Known rows, with every step that occurs
feba, zifani, tobon, lonu, foled, rozi, zuzu: -27   1 -13  21   2  -1   2   2  14  10   5   2   3   1  -5  -9  -4 -18   8 -10   4 -13   6 -27 -12  -1  -5   4   3  10   3  15   3   2   1   0 -19  17  16  -8 -10  17 -11  -6 -12  -3  -4  -6  -3   2 -15 -15  -1  10   1   6
feba, zifani, tobon:   6  -1  -9  11  -9  -1   6   8  12   0   5   6   0  -5   3 -16  -5 -26  -2  -6   6  -4   0  -9  -1 -10  -7   6  -6   0   4   9   0  -4   7   7 -17  13   5  -6  -2   6   1  -6  -2 -10  -4   0  13   3   7  -5   1   1  -3  11
feba, zifani, tobon, lonu:  -2  -1 -12  13 -10  -2   6   8  12   5   2   3   5   3   1 -13 -11 -31   1  -8   5 -10   2 -16  -7  -3  -7   2  -2   6   8  12   0  -3   7   6 -23  12  10 -11  -5  12  -6  -6  -8  -6  -3  -3   8   3   0  -6   2  -3   0  14
rozi, tobon, lonu:  -1   4   4  11   6  -1   2 -11  -2  11  -4   1  -1  21  -9   9  -7  -2   8  -1   5  -6   0 -13  -6  10   1  -8   8   3   9  11   1  -2  -4  -5 -16  -6  11 -12  -9  20 -19   2 -14  17   6 -11  -4   0 -21   5  -5  -4   3  10
lavazum, rozi, lonu, foled, tobon, zifani: -23   4  -6   8  16   7   9 -33  -5   9  -3  -3  -8  28  -6  15 -17  10   6  -9   3  -2   1 -17 -15  29   0 -10  23   8   3  12   3   7  -9  -4  15 -12   7  -4  -5  17 -21  -1  -7  19   4 -19 -16  -3 -20  -4  -4   6  11  -1
rozi, zuzu: -22   0   1   5   7   0  -7  -3  -6  -3   1   2   9  -7   1  -3  11  11   6   4  -5  -1   1 -12  -5  -8   4   2   3  -5  -9  -1   3   4  -3  -6 -10  -3  -2   5  -4   7  -6  -1  -9  -6  -3  -1  -3  -7  -8  -6   3  11  -7  -7
zuzu, rozi, foled, tobon:   5   7   9   5  10   8   2 -11  -6   6   9   4 -11  10 -18   9 -11  11   8   2   2   1   7 -19  -8  22   6  -7   8  -1  10   7  -3   0  -9  -1   0  -1   9  -1  -6  18 -13  -5  -4  22   6 -13  -1  -1 -13   5 -15  10  -4   7
lavazum, rozi, lonu: -21   2   1   3  10   2   5 -14 -10   2  -1   0  -8  20   2  13  -2  18   2  -2  -3  -2  -3  -9  -9  19   5 -11  13  -7  -1   6   1   8  -8   1   9 -15   5   3  -3  12 -14   2  -6   3   7 -11  -4  -3 -12  -1  -6   1   0  -3
lonu, foled: -10   3  -1   4   9   4   1 -10   3   9   4  -5  -4   5  -7   3 -11   2   5  -4   2   3   4 -12  -9  14  -6   3   6   7   2   7   2   2   0  -2   2   6   6  -3  -4   3  -8   2   6   8   1  -4  -9   5 -10  -8   1   6   6  -1
foled, tobon, rozi, zuzu: -20   1  -9   7  16   8  -2  -7   4   5  -3   9   1  10  -9   1   7   3   8  -4  -2 -12   6 -22   3  12   1  -4  14  10   2   3   1  -3 -13 -11 -14  -7   8  -6  -4  22 -10  -2 -17  10  -7 -11 -14  -5 -26   5  -2  10   4  -4
lavazum, rozi: -12  -2  -4  -1   2  -4   5  -9  -6   0   1  -2  -5  10   5   9  -6  13  -2  -3  -7  -3  -2  -2  -4  12   5  -6   6  -5  -5   0   1   7  -5   2   8  -8  -1   7   2   2  -5   5 -11  -5   8  -4   0  -4  -4  -3   0   1   0  -8
tobon, lonu: -12  -1  -4   4   0  -1   0   0   0   8  -5  -4   8  13  -3   6 -10  -8   5  -3  -1 -11   4 -10  -9  11   0  -7   7   9   5   6   1   0   1  -2 -10  -1   6  -8  -5  11 -10   1 -10   7   2  -4  -7   0 -12  -1   1  -6   5   4
rozi, tobon:   8   4   7   8   6   0   2 -11  -2   5   0   4  -7  11  -7   4   1   4   4   1   6   2  -3  -4   2   1   1  -3   2  -4   5   7   1  -3  -4  -3  -8  -6   5  -6  -5  11 -11   2  -6  12   5  -8   2  -1 -12   5  -6   0  -1   7
feba, zifani:   2  -1  -7   7  -7  -5   1   2   8  -1   4   7  -6  -3   7 -10 -12 -16  -6  -4   1   0   0  -4  -3  -2  -4   4  -4  -3   4   5   2  -6   2   3  -8   8   0  -3   1   1   7  -3   1 -10  -3   1   8   4  11   0   2  -6  -3   8
foled, tobon:  10   2  -6   1   9   5   3 -13   5   1  -3   4  -5  10  -9  -3  -9   0   1  -5   3  -3   4  -8   4  16  -2  -3  10   8   6   4   0  -3  -5  -3  -5   0   6  -7  -3  11  -9  -5  -5  12   2  -8  -6  -1 -12   3  -3   5   6   6
zuzu, rozi, lonu, foled, tobon, zifani:  -4   7   6  10  11  11   3 -19  -4   9   2  -2  -2  19 -16  12 -18  -4  14  -3   7   1   7 -20 -16  27   1  -7  12   6  11  11  -2   0  -6  -5  11   2   6  -7  -6  20 -15  -6   1  33   4 -21 -10  -1 -16   1 -11   7   3   9
zifani, tobon, foled:  -6   1  -6   8  -2   7   7   4   9   7   4  -7   9   7 -12  -4  -2 -18   6  -5   8 -11   3 -16  -6  -5  -2   0   3   9   2  12  -2   4   7   3 -22   4  13  -8  -8  12 -16  -3 -11   3   1  -9   1   0 -12  -8   0   8   6   4
zuzu, rozi:  7  2  8  2 -3 -1  0  4 -6  0  7 -2  0  3 -5  6 -7  0  6  3 -3  0  4 -5 -4 11  7 -4 -5 -7  4 -1 -2  0 -2  0  4  5 -1  4  0  6  1  1 -3  8  7 -6  6 -2  0  1 -7  2 -8  1
zifani, tobon:   5   0  -2   5  -3   4   6   7   6   0   2  -2   9  -3  -6  -8   7 -13   4  -2   7  -4   1  -7   2 -11  -4   3  -3   3   0   5  -3   3   7   5 -11   6   7  -3  -4   5  -8  -4  -3  -1  -2  -2   6  -1  -4  -6   0   9   1   5
lonu, rozi, foled: -29   5   3  10  19   8  -1  -9   2   9   5   7 -16   1  -6  12  13  16   6   0   2   3   3 -10  -4   0   6   1   5   6   5   0  -1   7 -11  -3  12  -3  13   1  -5   8  -6  -6  -1  12 -11  -1 -11  -4 -16   2 -15  14   5  -4
foled, rozi: -18   2  -3   6   6  -2  -1   0   5   4  -1   1  -8  -3  -4   7  14  13   3  -4   1  -5   3   2   5  -2   4  -1   0   6  -2   0   1   4  -9  -3  15   5   8   3  -1   0   4  -1  -5   3  -2   0  -8   0 -11  -5 -10   8   2  -7
rozi, lonu, foled, tobon: -11   9   2   9  22  13   2 -21   1  11  -1   0 -11  23 -16   6  -8   7   9  -5   8   1   4 -24 -11  29  -6  -5  20   9  10  15   0   1  -7  -5  -1  -4  16 -11 -11  21 -23  -5   7  25   2 -18 -18   5 -26  -2  -9   8   8   9
rozi, lonu, foled, tobon, zifani: -13   7  -2  11  19  15   4 -27   2  11  -5  -1  -4  22 -14   7 -12  -3  10  -7  11   1   4 -20 -14  23  -7  -4  20  14  10  15   1   0  -5  -6   6  -4  11 -13  -8  19 -20  -7   6  29  -2 -19 -20   2 -21  -1  -6   6  12  10
tobon, foled, rozi, lonu: -35   5  -3  12  13   7  -1  -6   3  12   1  -5 -10  17 -13  14   2   7   9  -5   5 -13   4 -15 -10  10   5  -7  12   9   4  13   1   5  -9  -6   0  -4  18  -7 -10  15 -13  -2  -9  14   1 -14 -17   2 -26  -4 -12   6   7  -3
tobon, foled, rozi: -28   2  -8   8   7   2   0  -2   7  11   3  -7  -8   9 -11  11  -1   3   5  -7   2 -13   5  -9  -6   6   5  -3   6  11   1   8   1   4  -7  -5  -1   2  13  -4  -6   8  -6   1 -12   8   1  -8 -13   1 -19  -5  -7   6   8  -7
lonu, rozi, foled, tobon, zifani, feba: -19   3  -8   9  19  13   2 -18   8  12  -2  11 -12   0  -5   8  -1   3   4  -7   7  -1   8  -9   0   2   1   1   9  19   8   1   0   0 -12  -5  21  -5   8  -8  -3  11  -6 -11  -5  19 -16  -8 -15  -6 -13   6 -10  19  14   3
rozi, lavazum:  -5   0   2  -1   5   8  -1  -6   5  -6  -6  -6   7 -11   4   6   9  14   7   0  -1  -1  -3  17  -2   2   3  -4   3  -7   3   2  -2   6   3  -2  -5  -3   3  -3   1  -6   1   5 -14  14  -1   3  -9  -5  -2  -4   2  -5  -2  -7
lavazum, rozi, foled, tobon: -15   3  -3   3  16   4   8 -24  -6   6   4   3 -16  19  -7  11 -10  24   0  -4  -2  -2   1 -16  -7  24   5 -10  19   0   2   8   1   7 -12   0   3 -14   9   2  -5  15 -19  -1 -11   9   7 -11  -7  -3 -17   0  -8   9   5  -4

Rows
-12   0  -9  15  -2   5   5  10  14   7   7  10  -4   0  -2  -8   2 -22   2  -6   7  -9   2 -19  -4  -9  -5   3   0   3   8  12  -2  -4   0   5 -20   4  12  -7  -4  14  -2  -5  -4  -5 -11  -3   5   4  -3   0  -3   2   0   8 -> feba, zifani, tobon, rozi, foled
 -3   0 -12  13  -8   1   7   7  15   5   8   1   0   2  -2 -13 -13 -31  -1  -8   7  -9   2 -16  -7  -6  -6   5  -2   4   6  14   0  -3   7   6 -26  11  10 -10  -6  11  -6  -5  -8  -7  -2  -6   9   4   1  -6   2   1   1  11 -> feba, zifani, tobon, foled
  8   4   2   4   5  10   3 -12  -4   8   4   5  -5   3 -11   7 -20  -3   5  -2   5  -1   8 -13  -7  14   3  -5   5   6  10   5  -2  -4  -7  -1  12  -3   0  -6  -2  14  -7  -7  -5  21   0 -15  -1  -2  -3   7  -8  13   2  10 -> zuzu, rozi, foled, tobon, zifani, feba
-16   4  -8   7  20  14   2 -17  13  12  -1  -3  -5  12 -13   8  -7   5  12  -9   2  -6   6 -15  -6  29  -5  -4  18  13  10  11   0   1  -7  -9  -7   0  15 -11  -4  14 -13   3 -10  26  -3 -11 -24   2 -26  -3   0   6  12  -4 -> lonu, foled, tobon, rozi, lavazum
-12  -1 -13  17  -4  -1   5   7  15   7   3   6   1   3   1  -9  -6 -28   3  -9   5 -10   4 -18  -6  -4  -4   3  -2   8   9  10   0  -1   3   4 -16  14  13  -9  -6  13  -5  -8  -9  -3  -8  -2   4   1  -6  -5  -2   1   2  11 -> feba, zifani, tobon, lonu, rozi
-13   2 -11   8  16   5   2 -13   8  10  -6   4  -5  20 -11   7  -9  -3   7  -9   1 -11   9 -18  -2  24   1  -7  15  18  11   5   1   0  -9  -8  -4   2  15 -12  -8  21 -16  -7 -15  22  -2 -11 -17  -4 -28   3  -7   6  12   5 -> foled, tobon, lonu, rozi
-20   2  -8  14   6   5   6   2  11  14   0  -8   7  10 -15   2   0 -11  13  -9   8 -13   8 -22  -8   6  -5  -2   7  18   6  14  -1   7   3  -1 -10  12  20 -10 -10  16 -20  -3 -10  11   0  -8 -10   2 -25 -15  -4  12  10   3 -> zifani, tobon, lonu, foled, rozi
  4  -5 -12  -2 -11   4   2  -4   4   4 -10   0  12 -13  12  -4 -17 -25  -4  -7   6  -4   2  11   2 -14  -5   3  -5  15   0  -3   2  -7   5   1  21  -4 -16  -9   7  -8  10  -4  -2  -1 -11  -3   0  -4  18   4  11   3  11   6 -> tobon, zifani, feba
-27   5  -3   9  17   8  -1 -13  10   8   0  -9  -8  -5  -8  12   6  21  12  -7   2  -2   4   1  -6  13   0  -1   9   7   3   8   1  10  -5  -7  11   9  14  -3  -3  -1  -4   4  -7  19  -1  -3 -22   2 -19 -14  -5   9   6 -11 -> lonu, foled, rozi, lavazum
-17   7   5   8  17  11   0 -13  -2  10   1  -3  -7  16  -9   8  -3   7   9  -1   7   3   1 -18 -14  19  -5  -3  14   4   6  12   0   3  -4  -2   2  -4  12  -7  -8  14 -17  -2  10  17   0 -12 -14   5 -18  -4  -7   4   4   6 -> rozi, lonu, foled
  6   4  11  11   2  -1   1  -4  -8   9   4  -1  -2  19 -13  13 -13  -1  12   2   1  -5   4 -16  -9  19   7 -11   2  -5  11   8  -2  -2  -5  -4  -8   1   7  -6  -7  21 -15   2 -14  22  12 -15   3  -2 -17   5 -11  -1  -6   9 -> zuzu, rozi, tobon, lonu
-17   0  -7  12   4   5   5   5   9   9  -2  -2  10   8  -8   2   7 -15  10  -5   5 -13   6 -16  -3  -3  -1  -2   2  14   6   6  -2   7   2   0 -11   7  16  -8  -8  15 -16  -5 -14   8  -6  -5  -4  -4 -21  -7  -5   9   7   4 -> zifani, tobon, lonu, rozi
-24   5  -4   9  13   2   0 -10   7  12   4  -5 -12   2 -11   8   0  12   7  -7   3  -1   6 -10  -5  12  -2   2   7  12   1   6   2   5  -7  -5  14  11  13   0  -4   2  -5   1   2  10   0  -4 -16   5 -18 -11  -6  12   7  -7 -> lonu, foled, rozi
-14   1  -1   8   7  -5   7 -18  -8   8  -2  -1  -6  27  -2  16 -12  12   4  -4  -3  -8  -2 -13  -8  20   6 -13  13  -3   2   9   2   5  -8  -2  -4 -13   8  -3  -5  18 -21   7 -22   9  12 -13  -2  -4 -20   1  -4  -3   3  -1 -> lavazum, rozi, tobon, lonu
-18   2  -2  10   6  12   5   9   8  10   4   4   3   5 -11   2  17  -8  10  -2   8 -10   3 -19  -1  -8  -2  -2   5   8   5   9  -5   3  -2   3 -15  -6  16  -5  -6  16 -12  -2  -7   5 -11  -6  -3   1 -17   0  -6  11   4   1 -> zifani, tobon, rozi, foled
-15   2 -10   8  19   9   2 -17  11   7  -9   1  -1  14  -9  10  -4   4  10  -9   0 -11   7  -9  -2  24   3  -9  16  16  12   6   0   3  -8  -9  -7   0  16 -14  -7  18 -16  -4 -22  29  -2  -9 -22  -6 -29   1  -6   3  11   2 -> foled, tobon, lonu, rozi, lavazum
 14  -2 -16   0   0   8   5 -16   8   4 -11   4   5   0  -1  -5 -21 -21  -3 -10   7  -6   6   1   6   5  -7   0   7  20   5   1   2  -9  -1  -3  12  -3  -7 -15   3   5  -1  -8  -7  12  -7 -10  -6  -4   3   6   7   7  15  10 -> foled, tobon, zifani, feba
-20   6  -3  16  13   4   3 -23   7  16   0  -3 -10   8 -14  12  -3   5  11  -9  10   0   5  -9  -7   7  -2   1   9  14   4  10   3   3  -8  -8  16   7  11  -6  -5   8  -9   0  -3  22  -1 -11 -17   1 -21  -7  -7  11  11  -2 -> lonu, foled, rozi, tobon, zifani
 -1   5  13   6   5   5  -1  -1 -10   2   4   0  -4  12  -8  11  -3   5  10   4   1   1   3 -13 -10  17   6  -8   2  -9   7   5  -3   2  -5   0   5  -2   5   1  -4  15  -8  -2   1  17   6 -13   1  -1  -8   3 -13   2  -9   6 -> zuzu, rozi, lonu
 -6   1 -10   4  12   8   2  -5   9   7  -3   7  -5  15 -10   3  -1  -4   5  -6   1 -11   5 -14   6  17  -2  -5  12  12   8   4   0  -6 -11  -7  -8  -6   9  -8  -2  17  -7  -1 -11  14  -5 -10 -12   0 -20   8  -3   3   8   0 -> foled, tobon, rozi
-13   5   4  14  15   3   0 -11   4   8   1   8 -14   8  -5  10  12   9   7  -1   3   3   1  -6   4  -1   6   0   1   3   6  -1   0   3 -12  -6   6   0  11  -2  -5  11  -7  -2  -9  15  -5  -5  -6  -6 -20   5 -13   9   3  -1 -> lonu, rozi, tobon
 -7   0 -13  16  -5   0   6   4  14   9   5   1   3   6  -4 -11 -17 -30   3 -10   6  -9   5 -23 -12   4  -9   3   1  10   9  16   1  -2   7   5 -22  15  13 -12  -7  14 -10  -5  -5  -2  -2  -5   3   6  -5  -9   3   0   3  14 -> feba, zifani, tobon, lonu, foled
-42   0  -5  12  13   1  -5  -4   0   8  -4   1   6   8  -1  10   7   4  12  -2  -5 -11   7 -20 -10   5   6  -4   8  10   1   1   2   7  -7 -10  -6   0  11  -3  -9  17 -13  -3 -19   8  -7  -4 -15  -8 -26  -4  -4   8   4  -5 -> tobon, lonu, rozi, zuzu
-42   2  -7  11  11   2  -4  -5   2   9   3  -5  -2   4 -10   9   6  10   9  -4  -1 -14   6 -17  -9   0   7  -2   8   8  -5   7   3   6  -8  -9  -7   1  12  -1  -9  12 -10   0 -19   4   0  -9 -15  -3 -24 -10  -5  12   4 -12 -> tobon, foled, rozi, zuzu
-18   1 -13  19   1   4   5   1  19   8   1  -2   2  -2  -3  -4  -6 -16   8 -12   6 -12   4 -13 -10   4  -6   1   3   9  10  17   0   3   4   1 -17  17  18 -12  -7  10  -7  -3 -14   7  -4  -4  -6   3 -12 -14  -1   2   3   6 -> feba, zifani, tobon, lonu, foled, rozi, lavazum
-38   4  -3  12  18   2  -4 -11   3  10   4  -3  -7  -2 -10   6   8  19  11  -4   0  -2   7 -18  -8   7   0   3   9   8  -5   6   4   8  -9  -9   8   9  12   3  -7   7  -9   0  -4   6  -1  -5 -18   0 -24 -15  -5  20   3 -11 -> lonu, foled, rozi, zuzu
-20   2  -7  12   5  11   5   2  14   6   0 -10   6  -1 -12   4  11  -4  12  -7   8 -15   4  -5  -3  -5   2  -3   4   9   3  12  -3   9   3   0 -15   6  19  -8  -8   9 -13  -1 -21  11  -1  -7  -8  -3 -20 -13  -5  11   6  -5 -> zifani, tobon, foled, rozi, lavazum
